Each row was made from one path, in order. Every step used is in the known rows, and no mark comes twice. Write each row's path.
In the rows, 128 means zero.
Known rows
zabe/medim/rufa/kimo: [156  98 115  89  81  96 136 140  81  59 199  93 152 167  97 111 106 128
 149 135 120 163 103 148 158 161 158 109 126  97 119 138 100 119 170 172
 137]
sutub/kimo/zabe/medim/terur/zivez: [143  96 110 148  83  84 116  98 115  66 103 127  89 186  99 120 143 153
 163 122 115 145 104  70 148 203 163 125 151 128  95 158 118  73 106 173
  96]
medim/terur/nebot: [121 100 110 126  46 118 119 124  73 117 108 142 147 148  62  88 163 142
 153 119 130 136 116 119 150 168 140 134 128 123 103 150 147  53 142 141
 146]
rufa/medim/terur: [151  82  85 137  93 114 177 131  94  72 126 124 111 151  75 103 144 141
 199 134 161 129 114 120 148 176 166 141 121 133 102 159 112  91 158 147
 127]
likazub/sutub/kimo/zabe/rufa/medim/terur: [158 115 102 137 106 108 186 110 109  35 148 144 112 195 100 143 146 138
 198 157 153 121 125 114 132 193 154 119 169 135 123 188 125 115 152 147
 125]
kimo/zabe/medim/terur: [141 118 116 161  56  74 133 104  74  80 126 136  83 167  94 138 154 163
 139 133  99 146 112 106 167 172 166 129 168 140 113 136 125 118 116 168
 106]
zabe/medim/rufa/nevo/terur/gikez: [165 124 137 137  57 130 144 167 116  98 127  48 100 121 108 130 111  86
 147 111 101 122  79 125 139 155 113 167 175  96  79 117 172  84 135 158
 119]
medim/terur/kimo/zabe/rufa: [145 147 132 166  49  90 114 125 121  78 129 136 127 195 117 106 114 136
 131 101 112 147 132 115 154 162 133 108 183 121 139 164 137  73 111 134
 108]
sutub/likazub: [191  98 126 123 149 160 123 132  91 149 149 117 171 173  82 146 137 162
 156  80 140 121 130 142 144 160 143 121 135 100 117 156 105  72 128 155
  91]
nebot/terur: [156 108 150 173 129  95 127 165 127 134  92 105 109 166  98 117 120 149
 157 127 137 123 128  85 152 106 129 138 137 111 125 116 133  77 117 144
 138]
terur/kimo/zabe/rufa: [150 152 142 165  55 105 112 134 130  86 135 124 150 185 138  99 105 123
 122  96 117 145 143 123 154 147 116 100 181 108 151 150 148  79 112 136
 110]
nebot/zabe/rufa/likazub/sutub/nevo/terur/medim: [160 156 130 113  75 131 135 134 171  76  94  43 159 152 140 159 101 109
 162 135 169  97 106 112 122 152 135 140 169  92 120 153 177 137 177 157
 121]
zabe/kimo: [140  93 134 163 125  99 132 134 127 125 209 107 154 158 104  84 136 108
 119 111 122 146 131 118 163 157 148 138 128  77 126 108 117 129 137 108
 125]
kimo/zabe/medim/rufa/likazub: [174 106 120 118  56 122 154 102 120  89 166 112 155 168 104 166 134 125
 179 135 124 132  94 124 136 151 162  89 150 145 108 126 133 114 174 194
  84]
kimo/zabe/medim/rufa: [160 122 139 150  64  99 125 110  81  82 172 116 112 168  87 158 121 134
 149 123  81 156 116 128 141 173 155 110 177 119 120 105 137 124 141 186
  95]
zivez/terur/medim/rufa/zabe: [117 100 144 124 118 115 148 139 158  76 116  66 117 136  78 124  97  97
 202 149 149 130 116 150 160 161 182 126 135  96 100 121 108 117 145 155
 118]
nevo/terur/gikez: [164 116 135 156  98 136 141 160 120 117 120  64 111 104 101 118 110  91
 135  98 121 109  93 132 151 135  97 157 177  87 106 111 175  74 135 125
 105]
sutub/nevo/terur: [198 106 136 141 130 150 114 179 120  87 127  79 151 132  73 131 114 151
 124 118 110 120  95 131 152 154 134 186 175 131 107 121 153  97 148 148
 133]
kimo/zabe/medim/terur/nevo/rufa: [114 129 137 129  49  79 116 123 115  92  90  85 119 188 119 127 140 141
 123 129 115 142  76  95 154 170 137 128 181  75 139 143 173  94 128 174
  88]
medim/rufa/likazub: [169  84 112 112  98 151 161 120 129 110 163 102 176 159  82 161 117 117
 193 128 146 123  96 132 128 149 162 102 126 145 102 136 118  83 192 175
  95]
terur/nevo: [151 101 137 140  84 123 140 141 106 114 118 109 138 190 142  94 122 119
 146 126 134 172 121 146 152 133 130 124 142  73 127 152 174  68 149 152
 122]
nevo/rufa: [117 116 135 132 124 132 119 144 137 131 112  53 167 132  97 130 112 121
 124 104 137 106 100 106 152 159 120 138 144  90 145 109 135  92 137 153
 103]
zivez/terur: [133 102 130 177 140 118 132 176 118 157 139  88 117 118  73 107 123 153
 164 145 137 110 142 136 167 140 151 152 139 103 127 105 123 116 133 124
 129]
zivez/terur/nebot/zabe/rufa/medim: [145 137  94 127  61 117 155 174 118 105 112  96 154 135 111  71 142 122
 200 145 186 114 124 122 133 151 143 119 125  80 126 154 141 124 169 137
 145]
likazub/sutub/nevo/rufa/kimo: [155 110 123  68 142 125 126 166 142  54 150  62 177 160 111 132  98 130
 143 136 150 128  88 152 172 155 108 137 141  80 139 156 119 113 159 168
 157]
terur/kimo: [151  94 134 152  55 132 108 138 121 109 109 101 137 170 126  78 115 115
 142  83 135 143 129 137 174 138 125 144 142  84 123 138 138  58 108 141
 131]
terur/nevo/rufa/likazub/sutub: [141 119 122 110 104 153 173 115 174 115 113  58 166 167 166 191 124  93
 164 161 162 100  93 145 138 138 115 110 139  90 135 128 181 104 182 172
 118]
kimo/zabe/rufa: [149 155 139 168  96 108 135 133 120  97 151 122 155 171 127 121 107 129
 122 116 116 141 146 124 145 151 121  92 174 128 154 138 140 100 134 136
 106]
nevo/rufa/kimo/zabe: [132 123 145 114 101  87 126 157 130  48 160  90 163 150 106  98 100 135
 126 132 149 129 115 160 173 134 113  98 180 108 167 136 137  92 130 153
 110]
medim/rufa/kimo/zabe: [157 110 140 121  97  91 137 149 101  34 197 122 142 166  77 114  93 137
 155 136 130 154 126 181 159 143 137  90 182 125 145 139 126  87 144 162
 114]
terur/nevo/rufa/likazub/sutub/kimo/zabe/medim: [160 131 154 119  62 101 142  92 125  70 129 101 138 209 182 169 160 120
 139 154 124 128 101 109 154 156 126 101 194  91 145 148 173 147 128 194
  97]
rufa/medim: [166  90 101 134  98 142 181 146 115  79 137  99 154 134 121  81 132 111
 196 126 178 126 129 139 150 148 134 124 110 109 125 135 132 107 170 148
 134]
kimo/zabe/rufa/likazub/sutub/nevo: [213 135 128 118 130 154 149 125 154  68 135 119 151 189 136 195 121 132
 172 139 127 132 110 150 152 150 110 118 169 132 117 167 149 124 159 181
 140]

Which path is each row?
[138 103 146 119 161 110 138 140 188  75 160  68 148 159 115 130 135  89
 133 138 130 128  82 133 185 167 143 152 139  59 115 117 108 152 132 136
 144] => likazub/sutub/nevo/rufa/zabe/kimo
[198 139 143 137  18 108 119 119 137  56 117  97 121 174 166 153 147 130
 131 132 105 127  98 130 173 140 124 133 195 113 120 125 178 138 123 187
 123] => rufa/likazub/sutub/nevo/terur/kimo/zabe/medim
[158 129 133 131  50  75 131 128  91  59 159 111 133 160 149 100 133 137
 120 138 116 156 125 140 181 136 134  99 157 109 142 124 134 142 125 173
 125] => rufa/kimo/zabe/medim
[138 115 133 131  48 139 111 159  98 121 117  95 186 111  80  77 144 124
 117 122 128 112 112 133 141 148 121 150 147 117 117 105 185  64 158 128
 142] => nevo/terur/nebot
[163 126 128 137  62 123 156 109 153  96 149  91 112 168 133 194 129 113
 190 170 128 104 114 154 147 147 143 107 170 109 116 112 164 132 158 180
 119] => zivez/terur/kimo/zabe/medim/rufa/likazub/sutub
[195 108 108 116  93 138 120 133 168  73 112  58 133 147 105 173 113 127
 169 137 109 116  62  98 120 191 145 147 142 124  73 116 162  88 174 190
 113] => zabe/medim/rufa/likazub/sutub/nevo/terur/zivez
[167 113 163 159 148 126 152 112 116  60 164 138 123 191 118 163 127 131
 151 145 133 123 155 159 156 154 118 118 213 122 154 147 148 115 106 157
 116] => likazub/sutub/kimo/zabe
[147  98 120 139  94 135 119 177 162  89 114  46 138 128  83 105  87 122
 161 125 122 118  92 116 113 186 150 160 133 132  79 110 153  33 148 161
 118] => medim/rufa/nevo/terur/zivez
[147 111 140 169  45  88 112 126 109  62 116 141  94 181  92  99 124 146
 147 104 123 144 129 143 176 148 137 127 196 122 132 152 145  57  89 150
 109] => medim/terur/kimo/zabe
[176 104 126 117  22 118 137 103 126  83 149 111 150 181 117 149 134 119
 178 121 124 134  92 123 143 148 156  93 154 131 106 135 138  99 158 194
  88] => terur/kimo/zabe/medim/rufa/likazub
[160  92 144  99 147 158 166 105 144  89 139  93 171 215 149 182 141 108
 171 155 165 109 105 122 134 162 126 125 168  89 134 178 154 108 155 168
 116] => terur/nevo/rufa/likazub/sutub/kimo
[125  99 144 112 109 125 152 120 150  57 113  71 131 148  95 127  96  85
 190 130 151 139 110 151 155 162 174 116 130 101 100 131 108 102 150 166
 114] => terur/medim/rufa/zabe
[141 133 127 137  92 142 149 175 133 114 134  83 169 166 144 104 105 117
 146 125 132 140 136 132 139 157 131 137 122 130 111 159 126  83 140 149
 155] => zabe/rufa/nevo
[143 105 117 138  43  86 138 116  75 102 101 125  95 206 135 113 154 144
 144 136 110 177  99 111 157 163 161 132 145  84 106 164 163  90 141 166
 119] => zabe/medim/terur/nevo
[139 107  67 134  79 100 140 137 142  76  80  98 103 157  93  97 121 137
 203 123 168 130  92  85 124 193 167 123 113 108  90 169 116  60 151 160
 111] => nebot/zabe/rufa/medim/terur/zivez
[176 137 125 111  55 123 107 137  89  88 129  83 112 156  74 189 136 139
 155 141  91 134  81 133 127 180 153 156 183  87  93 113 161 138 156 200
 135] => likazub/sutub/nevo/terur/nebot/zabe/medim/rufa
[122  98 157 140 119  65 137 131 171  78 168  86 120 174  92  95 119  88
 166 136 136 144 109 102 160 154 177 128 128  66 105 116 104 133 135 125
 125] => nebot/terur/medim/rufa/zabe/kimo
[162 121 143 149  29  96 110 109  91  76 159 115 106 182  97 140 120 128
 148 110  83 158 114 128 149 171 152 118 182 103 118 115 139 108 124 186
  99] => terur/kimo/zabe/medim/rufa
[138 103 138 158 101 108 135 170 112 143 119  99 115 170 119  91 127 139
 161 156 137 153 128 142 159 133 144 139 149  64 126 139 171  88 143 138
 126] => zivez/terur/nevo
[168 145 159 146 102 137 156 163 143  70 135  70 112 150 137 147 107  81
 142 129 120 103 106 141 135 152  85 153 217 104 110 152 187  87 120 136
 127] => likazub/sutub/kimo/zabe/rufa/nevo/terur/gikez
[155 135 143 166  51  90 129 115  90  92 135 114 120 155 144 124 143 139
 122 121  99 147 131 120 171 143 134 110 168 116 139 105 147 141 114 173
 109] => kimo/zabe/medim
[136  82 141 136 138  97 146 135 152  82 203  98 138 160  80 103 126  92
 148 131 119 151 101 140 168 167 180 134 131  82 101 110  89 128 142 127
 124] => medim/rufa/zabe/kimo
[124 103 128  73  98 102 128 167 129  72 143  62 185 173 129  80 102 119
 128 134 162 148  85 145 164 140 121 114 132  59 150 160 142  80 162 155
 133] => terur/nevo/rufa/kimo
[148 111 132 132  82 112 145 122 122  90 102  82 124 140 154 120 146 109
 136 136 121 147 102 127 189 143 162 127 119 106 106 111 108 143 123 172
 132] => rufa/zabe/medim
[158 131 145 103 121 102 127 156 140  28 156  93 151 165 115 141 101 137
 138 143 138 129 109 173 175 143 101 110 193 102 160 147 147 112 134 171
 134] => likazub/sutub/nevo/rufa/kimo/zabe
[168 121 147 141  94 111 138  92  86  64 184 120 109 193  99 193 126 129
 159 143  84 143 124 132 135 188 151 115 196 113 123 120 137 141 134 191
 106] => likazub/sutub/kimo/zabe/medim/rufa
[143 101 118 146  94 136 123 182 168  97  99  45 144 120 110  89  95 122
 146 125 136 114  98 112 128 171 140 162 126 132  86 114 159  36 139 151
 126] => rufa/nevo/terur/zivez
[199 113 130 130 155 161 137 136 127  87 129 106 124 171 115 183 119 138
 164 128 116 141 121 160 166 158 109 156 154 105 111 146 142 121 146 176
 162] => likazub/sutub/nevo
[161 134 114 106  54 143 156 118 134 108 129  69 145 143 119 205 142 108
 173 171 139  92  86 150 119 150 150 122 157 110 104 106 180 130 190 185
 128] => nevo/terur/nebot/zabe/medim/rufa/likazub/sutub
[162 101 128  73  95 108 125 156 114  24 182  72 168 162  74 106  80 126
 163 129 141 147 100 148 143 168 150 129 147  96 114 158 123 105 182 159
 136] => sutub/nevo/terur/medim/rufa/kimo
[162 114 121 127  76  99 178 113 106  37 127 147 108 238 143 125 145 128
 189 164 149 156 116 131 131 177 145 112 183  91 127 210 173  92 155 155
 124] => likazub/sutub/kimo/zabe/rufa/medim/terur/nevo
[173 119 131 124 102 134 158 113 141  87 157 129 195 194 132 143 134 125
 161 131 156 119 117 111 136 144 138  81 161 153 137 178 124 100 159 155
  91] => sutub/kimo/zabe/rufa/likazub
[164 123 155 156  36  73 103 123 100  81 134 119  87 195  93 141 121 140
 156 116  83 149 112 101 146 152 150 120 186 103 116 112 143 101 112 186
 107] => nebot/terur/kimo/zabe/medim/rufa
[153  87 103 128  60 106 169 133  94  71 108 126 109 195 117  86 145 132
 191 143 155 166 102 132 145 160 158 131 134  89 108 184 164  70 166 154
 125] => rufa/medim/terur/nevo
[141 113 120 106  24 109 139  83  84  78 119 154 141 186 107 140 195 138
 163 154 128 124 109 108 149 175 141 112 160 132 106 168 161 101 140 171
 137] => rufa/likazub/sutub/kimo/zabe/medim/terur/nebot
[139 100 115 105 102 148 148 130 163 129 115  60 204 138 114 145 128 112
 160 121 170  91  80 106 145 139 134 111 123 121 128 130 131  90 176 165
  90] => nevo/rufa/likazub
[174 109 156 142 136 133 165 107 130  58 162 136 143 191 126 174 134 128
 166 153 148 115 141 156 150 146 123 104 204 138 147 156 147 114 126 164
 107] => rufa/likazub/sutub/kimo/zabe
[145 111 110  70  45  89 116 151  72  64 171  96 155 163  88 102 124 131
 155 141 135 158  96 154 154 153 157 108 132  79 114 148 116 112 164 180
 147] => terur/nebot/zabe/medim/rufa/kimo
[119 111  98 118  61  64 109 121 136  58  98  86 105 160 105 103 122 145
 148 125 126 138  79  80 155 193 151 113 133 110 108 144 123  70 124 175
  99] => nevo/rufa/kimo/zabe/medim/terur/zivez
[143 147 142 150  80 124 145 173 136  87 139  97 156 171 143 104 102 124
 145 130 128 144 144 143 143 148 123 123 156 142 125 158 141  83 126 155
 142] => kimo/zabe/rufa/nevo
[130 139 120 137  30  91 101 152  81 148  88  90 115 131 115 105 167 149
 142 141 132 129 115 112 167 139 153 141 142  68 116 115 148 145 120 170
 138] => zivez/terur/nebot/zabe/medim
[140  92 120 139  74 103 144 130  88 102 109 128 104 201 108 109 136 140
 158 133 127 172 107 130 150 157 156 135 148  93 109 173 160  57 147 152
 119] => medim/terur/nevo
[159 122 161 159  37 112 109 171 133  52 134  96 123 164  92  99  96 129
 140 115 113 129 119 163 150 146 131 148 217 130 124 125 174  54 103 156
 116] => medim/rufa/nevo/terur/kimo/zabe
